Each row comes from the steps of one walk. Every step used is in the known rows, and no mark comes twice. Write the walk behind each row, first mark first.
In the rows, 128 means zero.
Known rows:
nusov mego: [ 97 125 128 161 165 124  85 109 102 144 109 139 120 129 163 136 126 151
 157 136 128 127 125 133 123 126 134 101 127 132 103 140 136  99 131 115
 119 124]
denara lusad forov: [123 126 128 134 150 101 168 124 112 134 129 126 127 125 135 116 151  94
 152 119 136 109 125 142 136 119 128 101 113 114 109 143 149 123 163 114
  92 106]
denara lusad suzov mego rogo: [127 121 113 160 129 124 132 156 112 122  78 147 104  95 122 109 151 129
 147 120 140 138 123 128 129 139 132 108 120 150  58 154 132 147 155 120
 100  86]
rogo lusad denara zesa: [106 109 149 156 109 112 137 144 161 131 152 104 143 154 164 125 133 135
 166 135 127 149 144 157 124 109 161 129 132 129 142 127 129 145 116 108
 184 112]
forov lusad denara: [119 138 139 132 144 103 153 153 133 130 110 137 107 121 140 119 148 129
 112 127 129 123 144 147 113 114 142 132 118 108 134 141 115 105 141 121
  93 117]
zesa denara lusad murof: [111 108 130 131  68 112 149 138 154 133 138 127 124 154 144 154 144 132
 165 121 127 119 139 125 123 102 118 119 133 135 101 133 138 130 143 110
  63  69]
murof lusad suzov mego rogo: [120 132 102 168 142 128 105 151 111 115  80 154  83  84 139 125 143 142
 117 128 128 135 148 121 120 147 132  96 112 143  66 153 125 134 156 130
  86 101]
rogo lusad murof zabip: [113 146 113 147 122 114 107 160 147 127 168 136 133 144 165 179  94 166
 162 138 132 143 145 138 130 120 149 110 131 153 114 143 131 114 142  98
 108  93]
forov lusad murof lopab: [ 99 105 117 125 103  95 121 148 163 137 121 184 126 131 160 175 130 185
 139 104 122 127 144 127 116 126 119 119 124 161 124 131 124 108 149  99
  36 120]
vadab nusov mego: [123 113 128 153 171 130  60 102 107 135 129 105 104 129 161 123 131 140
 162 142 115 131 111 138 122 116 147 100 137 133  96 145 135  88 127 126
 115 142]
rogo lusad murof lopab: [ 97  95 107 141  90 103  74 156 195 138 151 164 149 150 167 193 107 202
 174 116 122 148 142 128 128 127 145 105 141 170 109 128 135 138 138  84
 130 114]
loro nusov: [152 147 142 154 164 110 100 118 117 148  94 131 118 132 193 142  99 157
 153 134 139 118 124 146 120 119 135 106 130 144 108 130 125 116 137 112
  92 101]
kivuvot loro nusov mego suzov lusad rogo: [124 137 152 180 179 105  70  59  78 157 132  77 119 167 130 156 134 145
 113 142 117 155 118 159 122 117 107 115 163 173 126  95 121 115 100 119
 148 156]
kivuvot loro nusov: [132 139 146 157 171 109  85 121  96 153 113 124 119 147 203 162 115 176
 110 128 144 118 117 150 115 111 120 106 135 149 127 122 125 123 139 114
 109 107]
zesa denara: [129 131 134 139 114 122 107 126 145 137 129 119 114 154 154 151 135 137
 155 140 127 126 146 131 117 124 133 118 134 103 120 125 129 135 136 130
  96  97]
suzov lusad forov: [116 168 118 125 160  93 135 144 124 138 140 122 129 131 121 125 140  97
 107 114 134 133 128 141 136 143 133 107 121 111 131 132 135 110 151 132
 127 109]
tosud suzov lusad: [169 141 132 135 139 108 111 137 104 128 128 124 135 161 109 119 150 136
 132 135 136 157 139 147 123 142 119 120 151 122 139 127 134 119 145 136
 124 136]
forov lusad suzov mego nusov loro kivuvot: [191 150 101 173 129 109 182 160 126 132   4 147  94  76 158 131 167 136
  51 118 128 139 133 143 112 153 129  91 114 159  84 153 119 110 143 142
 126 140]
vadab nusov loro: [157 139 135 147 152 112 100 108 155 135  79 101 114 123 169 121 134 118
 135 124 111 144 115 138 121 119 146 117 148 130 126 150 135  74 149 140
 117 133]
zesa denara lusad: [134 109 135 141 100 122 170 121 135 131 123 111 121 153 137 138 151 123
 174 138 124 124 137 131 120 113 123 123 140 105 105 129 140 145 146 121
  74  86]
suzov mego: [131 140 127 159 163 114  87 119 110 139  95 137 120 126 156 108 111 150
 140 137 139 144 139 141 110 122 139  94 129 143 109 134 132 125 138 121
 119 116]
suzov mego nusov loro kivuvot: [182 149 115 172 142 108 135 131 118 140  13 122 123  98 179 130 144 143
  82 133 127 157 131 155 117 145 135  80 131 168  96 144 132 122 130 125
 177 136]
nusov mego suzov lusad murof zabip: [102 151 115 161 138 111  97 106  90 131 146 128 117 139 121 156 121 131
 139 144 126 152 136 132 130 137 121 112 124 166 116 136 130  78 126 115
 115 118]
rogo lusad suzov mego: [140 132 104 178 139 119  88 158 155 132 121 146 116 125 143 125 112 161
 145 133 138 148 142 130 117 132 160  94 131 143  79 142 131 141 137 121
 160 110]
zabip murof lusad suzov mego: [130 148 109 169 114 126 111 118 120 121 106 158  70  86 151 134 121 158
 122 117 145 138 154 110 110 117 125  78 106 137  95 171 137 117 142 143
  54 121]
rogo lusad forov: [120 140 114 140 150 102 111 147 152 138 159 121 139 139 146 143 124 122
 145 122 129 124 136 141 139 134 156  96 124 120 115 135 140 131 145 114
 145 117]
forov lusad murof zabip: [114 156 124 132 132 107 152 154 113 126 134 157 108 125 155 163 117 148
 127 127 132 121 147 138 119 120 123 121 113 147 129 145 121  84 155 113
  15 101]
lopab murof lusad suzov: [120 123 116 164 157 110 119 155 124 121 116 144 107 115 160 147 126 132
 132 133 134 113 157 116  98 138 120  98 114 112  92 139 145  91 158 133
 123 104]
rogo lusad: [133 130 123 142 140 113 105 147 154 136 138 125 145 155 160 150 117 165
 175 133 128 151 139 142 127 128 148 114 151 132 115 131 139 137 136 109
 142 114]
rogo lusad suzov mego nusov loro kivuvot: [189 142  92 189 117 116 136 169 162 133  38 126 119  97 165 148 144 152
  85 128 127 161 134 144 123 154 155  78 132 167  68 151 131 138 131 127
 217 133]
kivuvot loro nusov mego rogo lusad: [ 86 117 123 180 157 126  58 137  98 149 121 115 128 136 185 191 123 184
 109 126 123 131 108 143 141 139 137 106 150 171  78 121 119 142 119  98
 144 107]
denara lusad: [138 118 137 137 141 113 165 127 117 133 109 130 132 138 148 121 143 139
 183 126 134 134 128 141 123 113 121 118 136 128 111 141 147 128 153 111
  84 101]
tosud suzov mego: [168 123 131 161 151 118  70 112  90 132 103 135 122 144 130 100 128 144
 137 146 141 140 145 148 109 127 134  90 134 137 114 132 133 125 141 127
 125 147]
lopab murof: [114 132 135 143 170 100  86 143 120 138 123 130 143 142 167 141 111 136
 150 135 140 128 141 135 106 137 126 109 135 124 119 124 144  98 138 120
 151 101]
murof lusad: [129 130 125 144 150 116 140 120 112 125 108 134 112 129 166 139 134 152
 152 134 122 129 151 133 113 120 121 106 128 121 120 139 140 113 155 120
  78 120]
tosud suzov mego rogo lusad: [155 117 115 158 128 122  58 147 114 121 117 124 138 143 113 124 133 153
 142 141 129 161 145 145 133 155 149 102 155 156  88 130 127 164 133 115
 154 134]
zabip murof lusad suzov mego nusov loro: [161 160 101 178  87 124 164 111 139 118  42 139  67  79 153 148 152 130
  85 112 132 144 158 104 109 132 131  68 120 144  91 192 138 102 149 154
 100 148]
kivuvot loro nusov mego suzov lusad: [121 135 136 180 171 108  79  80  64 154 117 107 120 159 156 157 135 155
  99 135 130 142 114 144 123 130 108 109 146 167 122 109 125 107 115 121
 152 136]
zesa denara lusad forov: [123 119 126 137 109 110 173 120 132 133 144 107 116 139 122 132 160  79
 146 129 125  98 135 132 132 119 131 105 116  90 104 131 142 141 153 125
  80  91]
vadab nusov loro kivuvot: [178 137 131 154 154 111  99 130 142 139  59 101 120 106 186 128 136 141
 113 123 112 152 103 158 129 126 134 111 137 150 118 138 134  91 133 134
 126 128]
tosud suzov: [168 123 139 141 145 116  86 122 106 131 123 134 131 156 139 123 140 147
 159 140 140 131 144 146 120 130 125 109 139 122 132 135 137 119 146 127
 110 143]
kivuvot loro nusov mego rogo: [ 82 127 134 171 173 125  53 121  70 153  95 127 111 121 190 177 132 170
  97 125 132 116 103 142 134 135 121 105 132 164  91 128 117 122 126 109
 112 107]
rogo lusad suzov mego nusov loro: [169 143  95 185 110 119 140 147 173 129  58 123 112 114 148 141 143 132
 107 129 126 154 146 124 116 146 166  84 141 150  75 162 132 124 143 132
 207 139]

Which walk is each row?
[109 174 119 132 130 106 131 160 121 126 147 138 122 134 139 160 110 139
 124 130 136 153 138 138 127 128 126 119 126 147 129 140 126  90 149 116
  88  83]
suzov lusad murof zabip
[173 111 108 160  86 134 178 138 130 119  96 116  89 128 122 124 173 113
 139 148 135 122 149 122 106 127 141  87 125 119  58 152 134 164 147 134
 130 105]
zesa denara lusad suzov mego nusov
[165 153 108 176 127 118 136 132 146 132  33 138  97  98 155 122 151 119
  94 127 135 138 141 124 109 143 149  83 124 145  85 167 130 103 150 143
 175 137]
lusad suzov mego nusov loro
[101 129 125 136 126 113  93 182 167 126 128 114 130 126 139 147 139 140
 139 131 125 148 136 147 140 139 167 130 136 127 104 143 118 151 127 105
 177  95]
mego rogo lusad denara
[102 137 154 140 120 103 162 142 133 129 136 104 132 145 137 106 149 111
 130 126 133 159 137 156 119 117 137 140 127 122 158 125 123 124 125 126
 165 102]
suzov lusad denara zesa
[127 147 127 135 117 118 130 110 119 124 126 138  98 118 166 159 125 164
 151 116 135 142 153 121 120 114 113  98 126 126 131 159 144 113 141 133
  35 124]
zabip murof lusad
[144 158 121 127 158  88 118 112 114 137 141 109 132 147 107 118 149  89
 125 124 132 141 138 142 137 149 126 110 123 127 142 124 138 112 140 138
 148 131]
mego suzov lusad forov
[107 118 159 139 123 105 181 137 126 129 123 124 119 136 156 111 155 118
 133 124 128 127 145 155 113 107 134 144 113 119 157 129 118 115 130 122
  93 120]
forov lusad denara zesa
[182 149 123 147 132 108 149 145 134 142  29 117 130 112 189 155 158 145
  99 125 126 148 127 153 127 147 125  97 133 151 116 145 135 114 135 125
 166 133]
mego nusov loro kivuvot
[110 127 106 187 143 131  68 157 136 141 103 137 105 103 168 174 115 160
 144 130 126 120 111 125 146 152 155 102 129 159  39 144 116 133 124 107
 133  97]
loro nusov mego rogo lusad suzov
[106 133 129 161 152 108  98 106 111 136 116 107 116 138 108 114 151 111
 122 144 122 154 136 142 123 131 140 121 128 129 122 133 124  99 111 125
 193 134]
nusov mego suzov lusad denara
[161 152 127 144 131 111 153 122 146 137  53 117 125 129 169 148 157 124
 123 126 125 139 140 134 120 138 136 103 144 133 122 157 137  99 150 130
 157 140]
mego nusov loro
[111 156 117 134 127 107 135 111 115 126 144 133  94 104 153 152 133 119
 123 106 136 115 148 120 132 120 120  80 102 111 130 162 146 109 150 136
  37 127]
zabip murof lusad forov
[ 95 103 121 133 106 101  72 139 167 142 124 177 133 134 176 179 116 190
 161 114 131 132 139 127 120 124 128 105 123 165 120 134 133 115 145  94
  98 111]
lusad murof lopab
[119 113 116 129  99  89  83 120 161 137 132 153 142 157 130 164 133 171
 157 117 124 166 145 128 125 143 114 120 138 178 136 118 132 118 131 107
 130 125]
mego suzov lusad murof lopab
[117 122 126 152 165 103 120 133 106 125 116 128 128 132 166 147 119 136
 139 140 126 125 158 128  98 132 115 102 133 118 111 126 147  96 151 120
 117 109]
lopab murof lusad
[186 151 103 181 131 116 134 153 133 137  11 138 102  80 173 132 153 139
  73 126 135 147 128 143 116 150 138  76 114 162  79 157 128 119 138 137
 182 132]
lusad suzov mego nusov loro kivuvot
[110 122 128 133 103 113  82 112 156 139 128 164 117 125 168 180 115 194
 172 112 140 147 140 121 124 127 123  99 127 139 137 150 138 134 132 116
  70 133]
zabip murof lopab
[117 121 157 190 135 105 123  77  94 144 112  88 119 146 150 111 133 105
 138 145 124 142 124 155 123 119 135 123 122 157 126 112 115 110  94 118
 178 127]
loro nusov mego suzov lusad denara zesa
[ 90 111 136 166 110 117 107 153 144 123 124 104 134 129 145 112 134 128
 139 134 126 165 141 155 130 130 167 120 132 157 108 127 116 171 112 105
 192  99]
suzov mego rogo lusad denara zesa
[128 127 157 143 118  99 143 108 124 129 139  92 135 163 126  98 158 105
 151 135 131 167 147 156 121 123 131 143 130 136 169 118 127 127 112 131
 186 124]
mego suzov lusad denara zesa
[122 125 108 186 164 111 104 141 108 120  98 146 100 102 149 122 115 128
 111 140 136 121 159 116  89 137 129  80 112 128  74 137 141  99 151 132
 136 106]
lopab murof lusad suzov mego
[ 94 124 154 150  84 117 162 108 126 119 141 117  97 120 172 133 142 135
 146 117 134 141 157 136 116  95 125 113 108 122 158 157 135 123 121 130
  80 121]
zabip murof lusad denara zesa
[141 145 138 135 141  95 116 127 129 131 123 103 122 147 111 112 149 112
 130 139 131 162 145 149 121 128 138 134 133 124 147 131 124 117 124 130
 183 122]
mego suzov lusad denara
[170 123 109 183  74 126 201 120 154 124  45 113  89 112 121 129 177  89
 108 134 121 127 143 115 109 130 141  92 132 123  65 160 135 134 154 142
 141 110]
zesa denara lusad suzov mego nusov loro
[145 124 139 183 171 116  66  65  86 153  91 121 114 137 177 138 109 148
 170 149 129 116 123 139 124 127 128  98 126 162  95 124 128 101 115 111
 123 137]
loro nusov mego suzov
[136 130 108 178 149 123 123 130 112 121  87 154  83  98 149 117 128 145
 124 136 132 129 153 123 103 124 133  85 110 131  83 151 134 117 156 132
  94 117]
murof lusad suzov mego
[143 119 126 149 131 120 161 148 132 129 111 146 113 121 140 124 150 136
 173 121 142 123 128 129 123 118 126 116 121 123  92 156 144 123 161 123
  93  94]
denara lusad suzov
[199 124 123 149 137 122  96 116  84 122  95 122 118 150 132 111 154 140
 129 155 142 140 155 150 106 138 140  73 139 143 103 146 134 140 139 129
 161 168]
tosud suzov mego nusov
[170 133  95 162 125 124 115 163 149 124 108 129 111 130 144 137 140 155
 137 142 138 148 152 132 113 142 165  78 135 148  70 157 132 153 136 124
 201 134]
rogo lusad suzov mego nusov
[163 140 119 143 147 118 115 125 105 130  87 125 115 133 158 120 138 147
 133 147 140 144 149 143 107 133 145  81 134 148  97 147 133 137 136 122
 158 137]
suzov mego nusov
[124 116 143 186 178 115  52  67  66 157 108 114 115 153 186 161 126 166
 128 141 134 117 118 144 119 118 115  98 132 167 116 118 128 108 116 113
 139 143]
kivuvot loro nusov mego suzov
[ 85 101 109 155 107  99  66 100 138 143 129 154 134 146 125 169 134 169
 152 121 116 157 135 121 127 144 116 107 134 181 112 121 133 100 120 102
 139 139]
nusov mego suzov lusad murof lopab
[157 150 131 131 148 100 111 113 119 135 124 115 134 162 123 125 142 135
 155 131 131 169 142 141 125 142 117 129 148 140 142 121 136 119 131 134
 139 127]
mego suzov lusad
[ 99 120 132 157 158 100 124 147 123 119 118 116 115 118 156 132 127 115
 113 145 127 119 161 135  95 120 137 107 117 101 114 135 135  93 141 117
 156 106]
lopab murof lusad denara
[110 106 110 149 148 134  50 140 134 126 141  94 122 130 145 147 137 149
 164 137 103 150 109 137 146 143 162 110 156 150  69 142 130 126 120 115
 143 131]
vadab nusov mego rogo lusad
